Each row was made from one small tree. The marks that hang from a mark follow it in brackets, in alphabetical order. Every link used is in the known rows. Write each row's tree.
In the rows, 128 means zero.
Known rows
T{Y}: [150 129 133 128 130 121 125 116 167 133 142 112 114 119  95 135 129 126
 126 127 125 150 153 124 124 122 135 127 133 119 125]
H{E K{Y{T}}}: [150 133 107 122 132 100 130 119 134 131 148 147 162 150 107 163 115 131
 129 169 125 160   4 141 119 175 127 155 130 123 130]
Y{K T{H}}: [116 126 116 132 117 145 121 108 127 129 121 120 179 148 103 166 120 139
 136 186 139 114 111 130 131 140 129 119 138  98 139]
P{R{Y}}: [165 129  93 112 134 115 126 105 115 141 169 127  91 156 110 115 117 128
 125 143 113 123 119 123 128 118 154 118 124 121 120]
T{H{E} Y}: [118 132 131 133 133 104 122 132 177 135 159 102 121 122  95 155 123 148
 135 123 122 148 126 130 122 134 125 141 132 103 121]
J{R{P Y}}: [184 125 136 100 136 148 127  89 130 138 164 131  99 156 111 119 119 132
 148 147 123 137 101 134 124 113 167 134 119 128 142]
K{Y}: [141 128 137 124 128 132 130 105 128 137 131 135 113 124 100 129 124 134
 120 137 108 124 105 130 121 136 138 127 124 140 117]
U{H{E K{Y}} M}: [156 130 156 128 135 128 127 197 139 131 143 127 149 154 139 156 108 144
 136 113 117 158  34 139 110 199 122 161 125 133 108]
P{R{J{N U} Y{K}}}: [191 125 109 115 130 113 138  86 118 133 156 116  89 182 120 131 115 134
 149 167 115 166  95 121 127 150 158 120 118 123 123]
P{R{J{U} Y}}: [181 127 118 111 136  94 137  94 117 137 161 124  76 174 133 131 117 138
 129 142 113 126 120 129 129 140 153 121 120 125 113]
J{N{Z} U{M{K{Y{T{H}}}}}}: [100 122 187 100 122 204 130 128 140 113 121 118 104 144 131 175 116 145
 191 139 109 148  50 117 126 157 122 151 125 128 158]
Y{K}: [140 126 119 134 122 141 128 124 121 127 124 130 162 139 112 136 126 124
 128 155 134 162 109 125 125 140 133 124 130 119 122]
E{H{K}}: [163 128 137 121 127 153 123 133 125 126 133 143 146 125 129 143 120 143
 141 127 131 174  78 134 129 150 126 128 138 129 122]
P{R{J{N} Y{K T}}}: [190 125  74 117 127  95 134  67 112 136 152 114 107 185 116 129 111 127
 144 197 122 144  93 129 131 153 166 119 124 114 139]
U{H M{K{Y}}}: [144 122 184 136 128 159 127 180 137 134 121 127 137 138 138 146 106 145
 133 101 121 152  76 130 118 176 130 141 128 135 126]
J{N{Z} R{P}}: [147 124 128  73 132 188 130  94 128 116 155 125  86 135 132 123 130 127
 202 160 114 153  57 124 129 114 161 137 116 131 171]
N{Z}: [113 129 116  89 128 145 130 121 108 113 133 128 112 124 134 133 132 126
 150 139 118 106 111 133 129 118 132 129 127 127 130]
M{K U}: [122 119 181 136 126 149 133 134 132 127 117 148 140 127 128 154 109 130
 137 105 105 186  62 126 133 135 109 130 135 120 152]
J{U}: [134 127 173 125 128 155 132 134 137 125 126 133 117 134 127 152 131 139
 138 115 125 123 125 121 128 127 115 131 123 131 123]
J{R U}: [158 125 192 122 131 178 133 130 148 126 156 147 100 132 130 149 130 139
 151 119 128 132  99 114 129 120 124 138 115 126 129]
U{H{E} M{K}}: [141 124 167 146 131 130 127 201 138 128 130 125 154 147 159 153 106 144
 141  97 136 165  59 133 118 187 117 163 124 124 129]
T{H{E} Y{K}}: [127 131 123 139 128 114 121 129 171 134 156 103 148 131  83 162 122 145
 136 145 127 174 112 127 120 144 128 138 134  95 116]
U{H{E K} M}: [148 130 151 132 135 125 126 212 139 126 140 122 158 157 157 156 111 141
 140 108 131 160  49 138 114 194 115 162 129 125 116]
Y{T}: [134 127 118 128 124 126 126 105 128 129 120 128 146 140 121 149 124 128
 130 163 136  89 122 132 132 131 128 129 132 117 146]
F{Y}: [144 132 138 129 123 122 134 110 139 134 147 119 119 137  95 128 131 128
 120 138 150 132 125 132 127 120 130 130 131 128 131]
K{Y{T{H}}}: [122 127 134 122 124 134 124  93 133 140 129 128 127 132  94 154 119 146
 127 161 111  85 106 133 126 136 135 123 130 123 132]
P{R{J{U{H M{K}}} Y{T}}}: [189 123 139 118 134 108 134 114 122 138 152 123 100 187 143 153 104 144
 136 148 122 120  94 132 129 164 151 128 124 118 129]

Write each row's tree
[183 126 115 112 134 108 138  87 122 134 159 115  68 176 130 126 117 137
 149 148 111 145 108 123 130 142 154 122 118 129 127] : P{R{J{N U} Y}}
[149 126 131 118 133 114 137 127 133 128 149 119  81 160 163 135 120 133
 155 134 111 153  97 118 130 162 141 133 120 128 132] : P{R{J{N U{M}}}}
[150 129 192 129 134 153 131 201 145 123 137 127 142 157 151 174 117 149
 148  98 127 150  63 129 117 180 104 157 123 129 113] : J{U{H{E K} M}}
[176 123 172  90 129 208 136  93 132 114 162 126  59 151 110 140 126 139
 194 146 115 141  76 115 128 111 142 142 108 132 145] : J{N{Z} R{Y} U}
[189 126  76 116 130  82 133  73 107 139 155 123 117 184 119 134 111 128
 124 191 124 127 107 134 129 150 165 117 127 111 124] : P{R{J Y{K T}}}
[126 132 133 120 121 127 128 106 147 135 150 115 144 151  88 157 124 138
 128 167 155 118  95 138 130 130 126 125 143 110 146] : F{Y{T{H{K}}}}
[187 125 109 128 128  82 138  82 109 132 125 113 129 178 120 127 114 131
 119 169 132 159 130 146 121 158 157 128 126 126 112] : R{J Y{K}}
[121 122 157 135 125 139 125 139 138 132 121 135 142 142 134 151 107 127
 128 133 124 155  73 129 123 173 134 154 133 128 143] : U{M{K{Y{T}}}}
[174 127 137 119 125 153 123 105 125 132 131 148 146 129 107 154 114 147
 137 150 123 151  60 137 127 157 132 127 137 131 124] : E{H{K{Y{T}}}}
[109 131 112 125 128 115 123 127 138 128 140 126 167 149 122 171 117 142
 140 166 136 117  63 139 130 153 118 140 138 102 144] : Y{T{H{E K}}}
[157 120 194 139 129 144 137 145 132 135 125 151 138 130 108 166 101 150
 138 102  93 171  19 133 122 159 109 136 124 128 134] : M{K{Y} U{H{E}}}
[153 124 167 144 129 131 127 175 138 134 128 130 154 151 137 165 101 148
 137 122 128 143  40 137 117 194 124 163 123 125 132] : U{H{E} M{K{Y{T}}}}
[153 128 168 121 132 155 126 191 138 132 132 124 141 148 137 147 111 141
 134 112 115 148  68 135 113 183 127 139 133 136 112] : U{H{K{Y}} M}
[172 128 143 119 126 155 124 117 125 132 135 148 136 123 111 144 117 147
 135 132 119 170  63 135 125 156 132 127 135 137 115] : E{H{K{Y}}}
[136 132 121 136 116 118 130  98 139 135 148 114 164 158  77 164 122 139
 128 185 160 128  89 135 127 140 128 136 134 102 137] : F{Y{K T{H{E}}}}
[182 125 109 124 130  71 137  66 115 134 122 111 116 180 127 138 113 134
 121 176 133 102 140 151 128 151 153 132 128 124 131] : R{J Y{T}}
[186 121 168 101 126 207 128  72 145 132 153 117 107 177  90 160 117 149
 194 182 123 152  67 120 128 124 157 134 117 117 165] : J{N R{P Y{K T{H}}} U}
[173 124 137  88 134 123 135  59 132 133 125  96 112 204 123 164 110 153
 176 184 121 143  81 151 127 157 162 129 130 126 162] : R{J{N U} P Y{T{H{K}}}}
[158 124 157 119 129 120 135  98 140 127 124  94 108 198 138 166 107 149
 160 164 124 142  98 141 125 180 139 147 130 122 142] : R{J{N U{M}} Y{T{H{K}}}}
[106 129 122 119 126 136 121 122 137 129 132 124 160 144 120 165 120 140
 138 166 134 109  90 136 133 140 123 123 144 105 147] : Y{T{H{K}}}
[106 133 127 121 133 117 125 141 141 134 156 130 144 137 111 157 117 149
 135 137 116 161  39 138 121 161 123 141 133 117 119] : T{H{E K{Y}}}
[120 128 107 139 120 124 123 113 128 129 130 122 186 153 105 174 117 141
 138 188 139 121  83 133 128 152 124 136 133  96 136] : Y{K T{H{E}}}
[212 125 148  90 137 110 137  79 120 136 122 109 126 205 128 166 110 154
 151 170 127 111  94 158 123 160 160 124 128 130 141] : R{J{U{H{K}}} P Y{T}}
[154 125 153  99 137 104 139  98 127 129 117 119 114 164 158 149 126 142
 150 137 121 138 114 145 126 151 149 130 123 138 138] : R{J{U} P}
[189 123 195  95 134 220 132 140 154 125 154 129 107 153 128 153 124 150
 202 132 124 176  30 118 126 138 139 128 117 135 160] : J{N R{P} U{H{K}}}
[119 134 126 125 135 109 121 143 180 133 168 108 140 130  96 163 121 144
 138 131 126 185  78 133 121 149 123 142 142 100 123] : T{H{E K} Y}
